What can hang from each mark
nido: vutom
vumifo: benu zabo
benu: tuler vedama vumifo
fego: vutom
rudotig: benu nido
febuv: vumifo
tuler: benu lepeb
nopamu: vedama vutom
vutom: fego
vedama: benu nopamu
lepeb: somav

Every row comes from one small tree of marks. The marks that hang from a mark follow it in brackets, in alphabetical order. Every link used is in the known rows. Which tree was each row made from?
Known rows
benu[tuler vedama[nopamu] vumifo]: [ 0.46  2.19 -1.43 -1.80 -1.09 -0.47  1.58  0.85 -1.33 -1.18  1.28 -2.58
 -4.27 -0.02 -0.88 -0.50  1.71  1.78  0.28 -0.79 -2.63 -2.52 -0.89]
febuv[vumifo[benu[vedama] zabo]]: [ 1.08  0.29 -0.32  0.59 -3.30 -0.79  0.10 -3.80 -1.94  0.28  0.12 -3.11
 -4.96  0.67 -0.74 -0.98 -0.65  3.48 -1.53 -0.61  0.03 -1.82 -2.23]
nopamu[vedama[benu[tuler[lepeb[somav]] vumifo]] vutom]: [-4.01  3.40 -2.08 -3.61  0.36 -2.71 -1.45  0.47 -1.03 -0.33  1.50 -0.81
 -2.50  1.19 -1.16 -1.60  0.59  0.27  2.20 -1.44 -7.01 -4.93  3.17]
vedama[benu[tuler] nopamu]: [-0.91  0.88  0.41 -4.12 -0.59 -0.68  1.35  2.67  0.04 -1.56  1.37 -0.88
 -2.08  0.17  0.31 -1.09  0.26  0.76 -0.52  0.06 -3.05 -2.70 -1.03]
vedama[benu[tuler vumifo] nopamu]: [-1.40  2.30 -1.44 -4.47 -0.99 -0.55  0.14  2.47 -0.82 -2.28  1.40 -0.83
 -2.79  0.30 -0.77 -0.51  0.51  1.28  0.53  0.05 -3.86 -3.25 -1.80]
vutom[fego]: [-0.33 -0.49  0.32 -0.56  0.31 -0.24 -0.54  0.24 -0.16 -1.41  0.85  1.38
 -0.19 -0.92  0.56  0.52 -0.91  1.03 -0.14  1.18 -2.36 -0.57 -0.29]
rudotig[nido[vutom[fego]]]: [-0.84 -0.27  0.42  1.12  0.85  2.75  0.51  1.79 -1.60  0.20  2.53  2.59
 -0.20 -1.97  2.90  1.80 -2.11 -0.22 -0.84 -1.07 -3.49 -1.39 -0.73]
nopamu[vedama[benu[vumifo]] vutom[fego]]: [-2.34  0.81 -0.80 -4.32 -0.44 -1.13 -2.09 -0.52  0.27 -2.87  2.30 -0.88
 -2.07  0.87 -1.12  1.36 -3.49  1.86  1.80 -0.14 -7.79 -4.03 -0.82]
rudotig[benu[vumifo] nido[vutom]]: [-0.33  3.64 -2.08  1.70 -0.14  3.84 -0.47  2.35 -2.15  1.74  3.87  0.77
 -0.54 -1.15  1.31  2.19 -0.49 -1.32  0.02 -3.98 -1.87 -2.10 -1.32]
tuler[benu[vedama] lepeb[somav]]: [ 0.62  2.61 -1.35  2.07  1.87 -2.57  0.63 -1.13 -1.62  1.34  2.13 -2.61
 -2.31 -0.48 -1.60 -1.80  5.14  0.60 -1.32 -1.73 -0.48 -2.15  3.91]
febuv[vumifo]: [ 0.98 -0.37 -0.79  0.42 -0.68  0.18 -0.33 -1.22 -0.78 -0.79 -0.15  0.53
 -1.62  0.36  0.24 -0.45 -1.26  0.16 -0.15 -0.27 -0.10 -0.97 -0.56]
benu[vedama[nopamu]]: [ 1.56  0.57  0.62 -0.56  0.31 -0.81  1.05 -0.30 -0.16 -0.56  0.60 -3.44
 -2.53  0.21 -1.09 -0.96  1.59  1.47 -0.67 -0.63 -1.57 -1.41 -1.11]
nopamu[vedama[benu[tuler[lepeb[somav]]]] vutom[fego]]: [-3.90  1.42 -0.12 -3.80  1.06 -3.07 -0.75  0.93 -0.33 -1.15  2.28  0.62
 -2.02 -0.03  0.45 -1.72 -0.42  0.63  1.21 -0.08 -8.43 -5.37  3.37]
rudotig[benu[tuler vedama vumifo] nido[vutom[fego]]]: [-0.56  3.16 -2.14  0.70 -1.64  3.00  1.92  3.08 -3.15  0.20  6.77  0.39
 -3.43 -2.89  2.79  2.51 -0.85 -0.02 -1.10 -4.07 -5.07 -3.87 -0.52]
tuler[benu[vedama[nopamu] vumifo[zabo]] lepeb[somav]]: [ 0.53  4.16 -2.05  0.29  1.22 -1.96 -0.52 -1.41 -1.94  0.21  0.94 -3.03
 -5.37  0.76 -3.81 -2.02  6.45  3.73 -0.68 -0.22 -1.73 -2.41  0.85]
febuv[vumifo[benu[vedama]]]: [ 1.50  0.82 -0.65  1.04 -2.00 -1.35  0.15 -3.17 -2.00  0.50  0.76 -3.45
 -3.31  0.14 -0.23 -0.82 -1.06  2.09 -1.08 -1.78 -0.69 -2.68 -1.08]
vumifo[benu[tuler vedama] zabo]: [-0.37  0.90  0.35 -0.58 -3.69 -0.51  1.93 -1.24 -1.65  1.29  0.93 -2.52
 -4.54 -0.25  0.20 -1.08  0.40  2.99 -1.31 -0.33 -0.17 -1.41 -0.73]
febuv[vumifo[benu[tuler[lepeb] vedama[nopamu]] zabo]]: [ 0.25  1.74  0.04 -0.73 -1.75 -1.57  1.07 -2.02 -2.83  0.92 -0.43 -2.80
 -6.43 -0.04 -0.95 -3.96  1.94  4.09 -1.45 -0.24 -1.43 -4.13 -1.44]
nido[vutom[fego]]: [-0.02 -0.17  0.41  0.64  0.65  1.58 -0.01  0.79 -1.49 -1.48  0.82  1.83
 -0.83 -2.14  1.16  1.64 -1.89  0.38 -1.01 -0.57 -3.27 -0.65 -1.27]
vumifo[benu]: [-0.51  1.22  0.55  0.12 -0.57 -0.58 -0.40 -0.95 -1.01  1.40 -0.35 -1.35
  0.02  0.14 -0.25 -0.49 -0.63  0.90 -0.16 -0.48  0.15 -1.16 -0.36]
vedama[benu[tuler] nopamu[vutom[fego]]]: [-0.89  0.11  1.21 -5.45 -0.12 -0.45  0.39  3.09  0.90 -2.13  2.66  0.75
 -2.33 -0.10  0.52  0.13 -2.66  1.91 -0.43  1.34 -7.24 -4.56  0.21]
nido[vutom]: [ 0.45  0.41  0.10  1.12  0.10  1.85  0.37  0.49 -1.26 -0.04  0.10  0.27
 -0.65 -1.29  0.53  1.24 -0.89 -0.66 -1.12 -1.62 -0.95  0.04 -0.91]
febuv[vumifo[benu zabo]]: [ 0.17  0.26  0.02  0.32 -2.41  0.08 -0.85 -3.02 -1.56  0.48 -1.22 -0.32
 -3.08  0.82 -0.42 -1.09 -1.65  2.86 -0.73  0.57  0.63 -1.24 -2.42]
vumifo[benu[tuler[lepeb] vedama[nopamu[vutom]]] zabo]: [-0.26  1.79  1.45 -1.84 -1.04 -0.95  0.94 -0.51 -1.23  2.24  0.22 -3.17
 -4.90  0.19 -1.67 -2.63  1.44  4.22 -1.05 -0.02 -3.23 -4.61  1.15]
fego[vutom]: [ 0.37 -0.21 -0.20 -0.49  0.82  0.93  0.20  0.32 -1.16 -0.18  1.12  0.67
 -0.16 -0.62  0.11  0.87 -1.27  0.30 -0.27 -0.05 -1.36  0.18 -0.73]

Which tree is each row?
[ 2.57  0.58  0.99 -1.16  1.16 -0.27  1.38  0.16  0.38 -0.95  3.41 -2.29
 -3.54 -0.05 -1.46  0.82 -0.54  3.13 -1.75 -0.14 -4.92 -3.61  1.46]
tuler[benu[vedama[nopamu[vutom[fego]]]]]
[-1.98  2.22 -2.48 -0.79  0.08 -0.70 -0.05  1.23 -2.03  0.33  0.25  0.90
 -1.20 -0.54 -0.37 -1.25  2.10  0.36  0.96 -0.26 -1.43 -1.99  1.43]
benu[tuler[lepeb] vumifo]
[ 0.70  1.24  1.84 -2.31 -2.32 -0.05  1.63 -0.51 -0.43  1.69  0.60 -3.30
 -5.11  0.84 -1.04 -1.03 -0.72  3.96 -1.17  0.06 -3.04 -3.43 -0.06]
vumifo[benu[tuler vedama[nopamu[vutom]]] zabo]
[-1.94  1.58  0.16 -3.61  0.83 -1.80  0.51  2.55 -0.66 -0.70  0.96 -0.69
 -1.88 -0.34 -0.36 -3.03  2.43  0.68 -0.44  0.11 -3.01 -3.87  0.11]
vedama[benu[tuler[lepeb]] nopamu]
[-3.55  3.66 -2.99 -2.46  0.13 -2.77 -1.38  1.65 -1.85 -0.69  1.36  0.32
 -1.89 -0.26 -0.47 -1.80  3.54  0.01  1.03 -0.58 -4.02 -3.30  2.01]
vedama[benu[tuler[lepeb[somav]] vumifo]]
[ 1.03  4.69 -1.84  0.10  2.72 -1.91 -0.81 -0.32 -1.19  1.04  1.99 -3.46
 -3.60  0.96 -3.78 -0.94  4.43  2.50 -0.15 -1.40 -4.48 -4.39  3.67]
tuler[benu[vedama[nopamu[vutom]] vumifo] lepeb[somav]]
[-0.41  2.73 -1.11  1.59  2.38 -1.84 -0.31 -0.21 -1.27  1.64  0.76 -0.02
 -0.40 -0.16 -1.07 -1.69  4.07 -0.05 -0.77 -0.57 -0.17 -1.33  3.78]
tuler[benu lepeb[somav]]
[-3.20  3.74 -1.87 -3.75  0.00 -2.10 -1.43  1.55 -1.59 -1.18  0.08  0.02
 -4.18  0.60 -2.02 -2.72  4.48  2.40  0.56  1.23 -4.24 -3.13 -0.55]
vedama[benu[tuler[lepeb[somav]] vumifo[zabo]] nopamu]
[-1.18  3.28  0.56 -0.39 -0.14 -2.83  0.68 -0.77 -2.50  1.97 -0.36 -2.80
 -4.81 -0.05 -1.49 -3.82  4.84  3.56 -0.91 -0.05 -2.22 -3.18  0.61]
vumifo[benu[tuler[lepeb[somav]] vedama[nopamu]] zabo]
[-1.24  3.65 -1.95 -0.84 -0.09 -2.09  0.06  0.04 -2.14 -0.03 -0.21 -1.61
 -5.65  0.21 -2.35 -2.69  5.74  3.21  0.39  0.15 -3.12 -2.36  0.33]
benu[tuler[lepeb[somav]] vedama[nopamu] vumifo[zabo]]
[ 1.03  1.74 -2.22  0.10 -2.18  0.14  0.64 -1.90 -1.28 -0.48  1.90 -2.66
 -4.86  0.71 -2.20  0.94  2.01  3.27 -1.22 -0.29  0.54 -0.60 -0.46]
tuler[benu[vedama vumifo[zabo]]]
[-1.97  2.58  0.05 -3.71  1.68 -2.06 -0.57  2.87  0.04  0.40  1.10 -0.38
 -1.68  0.58 -0.75 -2.55  2.19  0.68  0.23 -0.15 -6.21 -4.93  3.08]
vedama[benu[tuler[lepeb[somav]]] nopamu[vutom]]
[-2.94  1.79 -1.95 -4.13 -1.92 -1.15  0.33  0.17 -1.15 -2.15  1.63 -1.42
 -2.83  0.80 -0.11 -0.22 -1.31  0.22  1.58 -1.15 -3.94 -2.69 -1.11]
nopamu[vedama[benu[tuler vumifo]]]
[-0.15  1.19 -0.06 -0.04 -2.35 -1.27  2.19 -0.50 -1.92  1.41  1.59 -2.86
 -2.71 -0.52  0.73 -0.83  0.26  1.47 -1.08 -1.70 -0.96 -2.37  0.59]
vumifo[benu[tuler vedama]]
[-1.36  1.20 -0.58 -0.25 -2.12 -0.71  0.07 -1.67 -2.69  1.59 -0.95  0.63
 -3.71 -0.16  0.27 -2.99  0.21  2.60 -0.89  0.54  0.03 -2.73 -0.28]
febuv[vumifo[benu[tuler[lepeb]] zabo]]
[ 1.19  1.06  2.03 -1.18 -1.22 -0.33 -0.08 -1.95 -0.01  1.38  0.13 -4.14
 -4.22  1.22 -2.34 -0.67 -0.44  4.36 -1.08  0.23 -2.58 -2.95 -1.08]
vumifo[benu[vedama[nopamu[vutom]]] zabo]
[ 2.62  1.50  0.15 -0.16  0.52 -0.47  2.08 -0.29 -0.43  0.02  2.02 -3.96
 -3.35  0.31 -1.50 -0.44  2.12  1.96 -1.96 -1.00 -0.67 -2.06  0.08]
tuler[benu[vedama[nopamu]]]
[ 0.27  1.40  1.13 -1.69 -2.59 -0.62  1.91 -0.80 -1.56  0.96  0.11 -3.34
 -5.13  0.20 -0.67 -1.88  1.07  3.87 -1.41  0.14 -1.00 -2.37 -1.76]
vumifo[benu[tuler vedama[nopamu]] zabo]
[ 0.94  2.00 -1.11 -2.46 -0.92  0.08  1.00  1.09 -0.49 -0.47  1.67 -2.43
 -4.03  0.65 -1.55  0.50  0.00  2.09  0.43 -1.07 -4.80 -3.77  0.85]
benu[tuler vedama[nopamu[vutom]] vumifo]
[-0.91  2.52 -1.29  0.90 -2.19 -2.50  0.24 -2.70 -3.34  1.60 -0.02 -1.74
 -5.68 -0.17 -0.36 -3.47  2.87  2.81 -1.01 -0.87 -1.51 -3.27  1.21]
febuv[vumifo[benu[tuler[lepeb[somav]] vedama] zabo]]
[-1.68  1.27 -1.67 -2.99 -2.24 -0.31 -1.74 -0.40 -0.44 -2.22  0.71 -0.74
 -2.67  0.82 -1.43  0.41  0.37  2.42  0.18  0.88 -1.56 -0.92 -2.63]
vedama[benu[vumifo[zabo]]]
